Known rows, with every step that occurs:
poges purif geba bube keke botut: [ 13  14  -6  27   4  -5 -10   5  -4   5   3  -7  17 -33   3 -12  15 -30
  -3   7  -4  16   7   9  14 -19  24   8 -16  -5  -3  18 -17  -9]
zivope botut: [ -3   0 -15  12 -13  21  -1   1  13   7   1   8  20  -1  -4  -2  22 -28
  10  -3   4  -3   8  21  -1 -10  13  13 -11  -3  -4  18 -12  -1]
tekuvel geba: [ -7 -17   4  -5 -12   6   1  18  -8   3  -3  16   3 -16 -14  10  11   6
  -5  17  -7  -1   5   1   3  -6  19   6  -1  14  11  -6  -2 -19]
poges purif: [ -1 -10  -7   8   1  -6 -13  -3  -9  -7  -6   0  23  -5  -2   1   4 -13
  18   2  -5  10 -14 -16 -14  -2  19  -6   5  14   6  -3 -27 -11]
mame zivope botut geba bube keke: [ 23  10  -7  37   1  14   7  11  19   7  -3  -2   6 -15  -1   1   8 -29
  12  17   4   6  34  16  12 -12   8   8  -7  -9 -17  13 -24   9]
mame purif: [  0 -20  -4   9  -3  -8   3  -8  -1   9   0  -3   5  -5   1  11  10  -1
  24  -7 -19  10  -5  -2   2  -3   7   1   5   4  -9  12 -16 -21]
geba bube: [ 23   8  -6  19   6 -10  -2  21  -5  -6   6   1  14  -9  -3  14  18 -26
  -3   4  11   9  11 -15   3  -4   5 -10  -3   7  -3   1  -3   1]
bube keke botut: [ 14   5 -10  18  -3  12  -3  10  11  11  -6 -10  11 -29  -2 -19  16 -12
  -3   9  -1   2  15  21  16 -16  25  18 -16   1  -1  16 -12 -16]
poges purif keke botut zivope mame: [-16  -6 -20  15  10   7 -19  -6 -13 -26  12   0  19  13  -8   2  -2 -25
  20  28  11  13  12 -24  -3 -27  24   6 -15  12  -6   7 -29 -12]
poges purif mame: [  0  -3  -4  19  15 -13 -10  -8  -8   2   2   3   7  15   8   3   4 -10
  18   9  -9  16 -16 -26   0  -8   7   5   4  19  -6  -8 -15  -5]
purif mame zivope: [ -2 -23 -15  14  20  -2  14   6  -9   3   5   7 -11   9  14  13   4   0
  21   3   6  15  12  -1  11   3 -14  19   0  -4 -25 -15  -6   3]
botut zivope mame purif keke: [-12 -13  -6   7  -4  -9 -13 -21 -11  -3  21   4   0  27 -10  23   0 -13
  33  27 -18   6  10 -27 -10 -15  19   4  -5   9  -6   4 -13 -15]
zivope mame: [-11 -16 -15   8   6  11  -4   5  -2 -15  14   7   3   0   4  -2  -1  -1
  15  15  17   8   9 -14  -8 -13  23   1  -6   7  -8   7 -14 -10]
mame purif geba botut: [-24  -9  -9  10  14   5  -6  -3 -23  12  20   7  -7   3  26   8   7 -11
  31  -6 -25   7  -9  -2  10   4   4  21 -16 -15  -9   5  -4 -11]
purif geba botut keke: [ -8   4 -20  -1  -2  16 -23  11 -18  -2  14  21 -19  -7   7   5  21 -13
  22  -8   8  14  -8  -8   6  -1   9  27  -9   4   3 -16  -6  -8]
mame purif geba: [-15 -16   0   5  -1 -16   2 -14 -20  15  27   7 -17   0  16  11  13  -3
  31 -12 -21  14 -15   3   6  -3  -1  16   0 -12 -14   8  -3 -17]
mame zivope botut geba: [ -6 -11 -13  23  -1  21  16   6   7   3  -3   8   0   6  -3  -1  14 -23
  23   4  10  -3  19  27  14  -2  -7  26  -6 -15 -23  11 -32   6]
bube keke: [ 17   2  -4  15  -9  12  -5   7  17  13   1  -7  -1 -14   2  -8   7  -1
  15  15  -7   4  14   6  -1 -10  23   6  -4  11   3   3  -5  -9]
mame purif geba botut keke bube: [-17  -2 -20 -24   6   6   6   8  -7   4  20  -5 -21  -9   0   9  23 -10
  13  -9   6   4 -15 -13  -4  -4   7  27   1   4   5   8 -13 -13]
keke botut zivope mame purif poges: [-14 -21 -11  18  17 -10   3 -17  -6   5   2  -9   5  -5 -13   4   3  -7
  42 -14 -24  30  10   0  22 -24   0   1 -30   2 -22  23 -30 -19]
tekuvel geba botut keke bube: [-12  -1 -20 -30   1  18   5  27  -1  -2   5   0 -10 -17 -16   8  23  -5
  -6   5  16  -4  -4 -14  -7  -5  17  24   0  16  18  -1 -12 -13]
poges purif mame zivope botut keke: [ -4  -5 -26   7  -6  17 -13  -7   0  -6  -8  22   6  -5 -10   8  21 -27
  21  -9  16  24   0   6   1 -11   6  20   4   6 -13  -5 -33   0]
mame purif keke botut: [ -2  -3  -4   7  -6 -13  -7 -10  -8  13   4  -2  11  -5 -10   5  20 -20
   6  11 -18   0   2   3   9  -9  22  17 -16  -2   0  15 -10 -20]
tekuvel geba botut: [-17 -10  -7   2   6  23  -8  24 -13   2  -3  14   9  -8   2   6   5  -4
   3  16 -12  -6   8  -3   6   0  20  15 -17   5   9  -6  -2 -14]
botut geba purif: [ 15   2   4   9  26  -3   7  14  -3  -4   6  -3  -7  -4   9  -8   2   7
  28  11  -6 -15  -3  -7  11 -20  14  10  19   1  -5  -4 -25 -17]
bube keke botut geba: [ 12   6  -3  28  -1  12   5  12  11   9  -5  -9  -5 -14  -5 -20  14 -13
   7  17   3  -3  16  18  26 -12  12  27 -13  -2  -9  15 -27 -11]
mame zivope botut keke: [  1  -7 -29   1 -16  26  -6   4   6  -5  -7  22   1 -14 -14   9  28 -23
  16 -13  24  16  10  19   1  -7   7  21  -1   0 -11  -3 -25  -2]
geba botut: [ -8  -2 -15  10  14  20  -9  18  -8   2   4   1   9   1  13   0   7 -12
  15   6  -5  -4   6  -8   4   5  12  14 -17   2   2  -4  -4  -5]
tekuvel vopub: [  5 -23  -9  -2  -1  -3  -5  18   4   0  12   1   7   8  -7  -6   6  -3
  -5   4   1  -1   7  11   2 -15   4  -4  15  22   8 -19   7 -15]
zivope mame purif: [-13 -26 -10  11   5  -2   0 -14  -2  -4   8   0   5  -2   3   8  -2   2
  27   3  -8  14   0 -10  -4 -12  18  -2   2   1 -16  20 -24 -23]

Rows:
[ 26  15  -8  26   2   3  -5  16  10   6  -4 -10  18 -34  -4 -11  18 -25
 -11  10   4   7  21  12  19 -18  24   8 -18   0  -2  18 -12  -9]
geba bube keke botut
[-19 -10 -11  10   4   0 -17 -18 -15  -3  21   4   3  29  -2  22  -3 -17
  35  29 -22   4  10 -30  -9 -11  21   8 -12   5  -5   5 -12 -12]
geba botut zivope mame purif keke
[  3   0 -20 -27  -5   6   9  19   8  -3  10  -8 -14 -13 -17   5  28  -6
  -2  -3  26   0  -8 -14 -12  -6  10  17   9  18  13   1 -14 -10]
botut keke bube
[ -7 -25 -14  15  23  -7   7  -3 -14  -2  -2   5   2   7  11  12  -2  -5
  25   3   1  21   3  -9   3   3  -7  11   6  -1 -22 -15 -21   0]
poges purif mame zivope
[-25 -26 -14  12  12  14  -5  -5 -12 -12   4   4   9   6  -1  16  -8  -2
  29  16 -16  14   9 -16   5 -19  14   4  -5   7 -14  14 -26 -25]
tekuvel geba botut zivope mame purif
[ 22  11   0  29   8  -9   4  23  -3  -5   5  -1   3  -2  -6   9  16 -27
   3  12  13   3  15 -12  14  -4  -2  -1  -3   4 -10   3 -16   4]
botut geba bube
[ 17  12   2  30   7 -19   1   8  -6   3   5  -3   8  -3 -12  11  20 -36
   0  16  -3   3  14  -8  20  -9   6   6 -10  -5 -12  16 -22  -4]
mame purif keke botut geba bube
[-16  -8  -2   5   0 -15 -10  -9 -27   2  23  10  -2   0  14   3   8 -13
  26  -5 -10  15 -22  -9  -7  -2   9   9   0  -3  -1  -5 -11  -9]
poges purif geba
[  9  11   1  22  31  -1   6  -1   3   7  10   3  -8  18  15  -6   6  -7
  26  14 -11  -7  -5  -5  19 -27   5  21  10   3 -16   3 -16  -4]
zivope botut geba purif mame
[  5   1  -4  22   3   6   7  16   0   2  -3  -4  -3  -6  -6 -14  20 -15
   5   9   9  -5   9  14  26  -6   3  28 -11  -4 -10  11 -26 -11]
keke botut geba
[ -7  -2 -29 -18   2  15  16   8  12   1  10  -1 -12  -5 -13   9  27 -19
   3  -5  27   6   0   1  -5 -11   0  29   4   5  -5   8 -18   2]
purif mame zivope botut keke bube
[ -9 -14 -21  13  11  17  -8   6  -6 -26  16   1   3  15  -1   5  -2  -8
  24  20  19  13  17 -21  -2 -22  10   4  -8  14 -11   2 -18  -9]
botut zivope mame
[  4 -13  -9  18  41  -3  20   9 -11   0   2   1 -12  -1  18  -1  -1   2
  23   8   2   5  10   5  28 -13  -8  28   8 -13 -30  -8 -23  -6]
keke botut geba purif mame zivope
[-24 -15 -20  11  16  29 -12  14 -13 -25  11   9   7  11   1   7  -8  -8
  20  28   8   8  20 -22   3 -20  17  10 -16  13  -6   0 -17 -11]
tekuvel geba botut zivope mame
[ 15   6 -17  21   2  19  -6  12   6  -5  -3 -16   9  -5  -7  -7  14 -20
  11  14   2   9  22   6  20 -23   6  20 -18  12  -4   7 -16 -13]
bube keke botut zivope
[ -4  -2   1   2 -10 -18 -20 -12 -14   1  10   7  13  16 -10  13   6 -21
  19  23 -16   0  -7 -28 -23   0  28  -1  -1  14  14 -11 -13  -6]
poges purif keke
[ 22  15  -4  32  11  -7   5  25  -4  -4   0  -3  10 -13  -7   1  22 -33
  -8  10  15   3  17  -1  24  -8   1   7 -11  -3 -11  11 -20   0]
keke botut geba bube
[ -3 -20   1  10   6 -20   8 -15  -3  22   0  -5  -1  -7 -11   9   9   1
  41 -25 -35  22  -1   3  12  -7  -4  -3 -21   2 -12  14 -18 -15]
mame purif poges
[-26 -20  -5   7   5 -11   0 -18 -21   3  33  10 -18   2  18   9   4  -1
  34  -4 -12  19 -10  -4   1 -11   8  11  -1 -13 -20  14  -8 -18]
zivope mame purif geba
[-15 -25  -5  12  11 -14   5 -19  -4  12   7  -3   0  -6  -8   7  -1   3
  45 -16 -27  27   4  -4   9 -14   5  -6 -22   2 -17  19 -24 -16]
zivope mame purif poges
[-12 -25 -15  15   8   4  -2 -13  -5 -13   8  -5   4  10  -1  12  -2  -3
  35   7  -7  18   7 -15   0 -18   8  -1   1   9 -19  16 -27 -22]
botut zivope mame purif
[ 11   6   5  -5   8 -15 -10  -1 -10   3  20   5  -1   9   1  10   4  -2
  24  24 -20 -15  -1 -23 -11 -15  30   5   8   6  12 -13   0 -13]
geba purif keke
[ 30  17   2  35   0   3   1  16  15   7   2  -8  -1 -13  -2  -1   9 -19
   9  22   1   5  24  -2  10 -12  14   1  -4   6  -6   7 -16   1]
botut geba bube keke
[  9  -3   7  11  28 -16  12   3  -4  12   3  -5 -10  -7  -3  -6   2   6
  45  -9 -25   3   1  -1  20 -21   2   4  -9   0  -9   0 -24 -11]
botut geba purif poges
[-13   0 -19  14  17  19 -10  12 -23  -6  20   1  -5  23  15  10   8 -21
  32   7  -5   8   6 -13  14  -7 -10  24 -19   3  -7 -10  -2  -3]
purif geba botut zivope
[ -3   3  -5   8  -5 -12 -17  -5 -11   2   1   1  24  -6 -12  -2  16 -27
   1  16  -8   1  -3  -6  -1  -9  29  12 -15   4   9   6 -17 -14]
poges purif keke botut
[-16  -1 -19  15  18  14 -17   5 -28 -10  15   0   4  22  14   9   2 -25
  36   6  -9  13  -1 -19   7  -8  -5  18 -16   5  -5  -9 -13  -5]
poges purif geba botut zivope
[ 19  14   3  26  34  -4   4   4   5   9   6  -7 -14   2  16 -16   2   2
  20  21 -13  -2   0  -4  28 -31  13  25   6   6 -14   3 -17 -13]
bube keke botut geba purif mame
[ -7 -17 -16  22   8  10  -5 -14   4  -7   4 -11   9  -4  -1   1  -2  -8
  29  12 -10  20  14  -2  10 -28  18   7  -7   6 -20  27 -31 -26]
bube keke botut zivope mame purif
[ 11   9  -3  17   7 -18  -2  14 -19   0  27   8  -4  -7   9  15  20 -26
   5  -2   5  14   3 -12   6  -5  -1   0  -6  -7  -7  -1   7   3]
purif geba bube
[-11  -6 -20  14   9  11 -13   2 -10 -22  18   1   8  14  -8   2   3 -20
  16  29  14   8  20 -18   3 -26  19  13 -19   9  -9   7 -17 -11]
purif keke botut zivope mame
[  7   0 -20  15   6  13  -4  15  -7 -11  -1 -11  11   3  -9  -1  19 -23
   8   7   9   8  15   1  21 -17  -2  18 -16  11  -5   3 -15 -13]
keke botut zivope
[ 18  10  -2  21  -2   6  -3  19   7   6  -9  -3  18 -40 -12  -8  18 -20
 -20  17  -2   7  22  15  20 -21  29   8 -17   3   3  17 -10 -15]
tekuvel geba bube keke botut
[-13 -13 -20  19   7  13   6 -10   2   4  -4  12  19   6   4   7   8 -29
  21  -3   2  13   7  17   2  -8   0  16  -5 -10 -22   9 -26   7]
poges purif mame zivope botut
[ -7   3 -26 -25   6  17   4  23   4  -3   9  -8 -10 -11  -8   4  24 -12
   1  -2  21  -4  -6 -17  -8  -3  12  23  -2  14  14   1 -13  -7]
geba botut keke bube
[-13   5 -22 -25   5  12   4  19  -6   0  23  -3 -22  -9   0   4  25 -12
   6  -5  17   0 -11 -15  -6  -2   9  30  -3   6  11   0  -8  -6]
purif geba botut keke bube
[ -6  -7 -12  28   7  16  17   2   6   7   1   9  -6  16   2   0  12 -23
  23   8   8   0  16  21  20  -5 -11  31  -5 -13 -28   9 -28   9]
purif mame zivope botut geba
[  5   6 -23   2 -24  25 -17   3  10  -2  -4  19   4 -12 -17   3  32 -26
  11 -10  18  10   2  11   0 -13  15  17  -3  12   0   2 -20  -7]
zivope botut keke
[-12  -8  -8   8  -1  -9  -9 -13  -9   4  10   1  12  -5  -8   2  12 -18
   7  17 -11   3   7  -2   5 -16  29  14 -17  -3  -6  20 -16 -20]
zivope mame purif keke botut
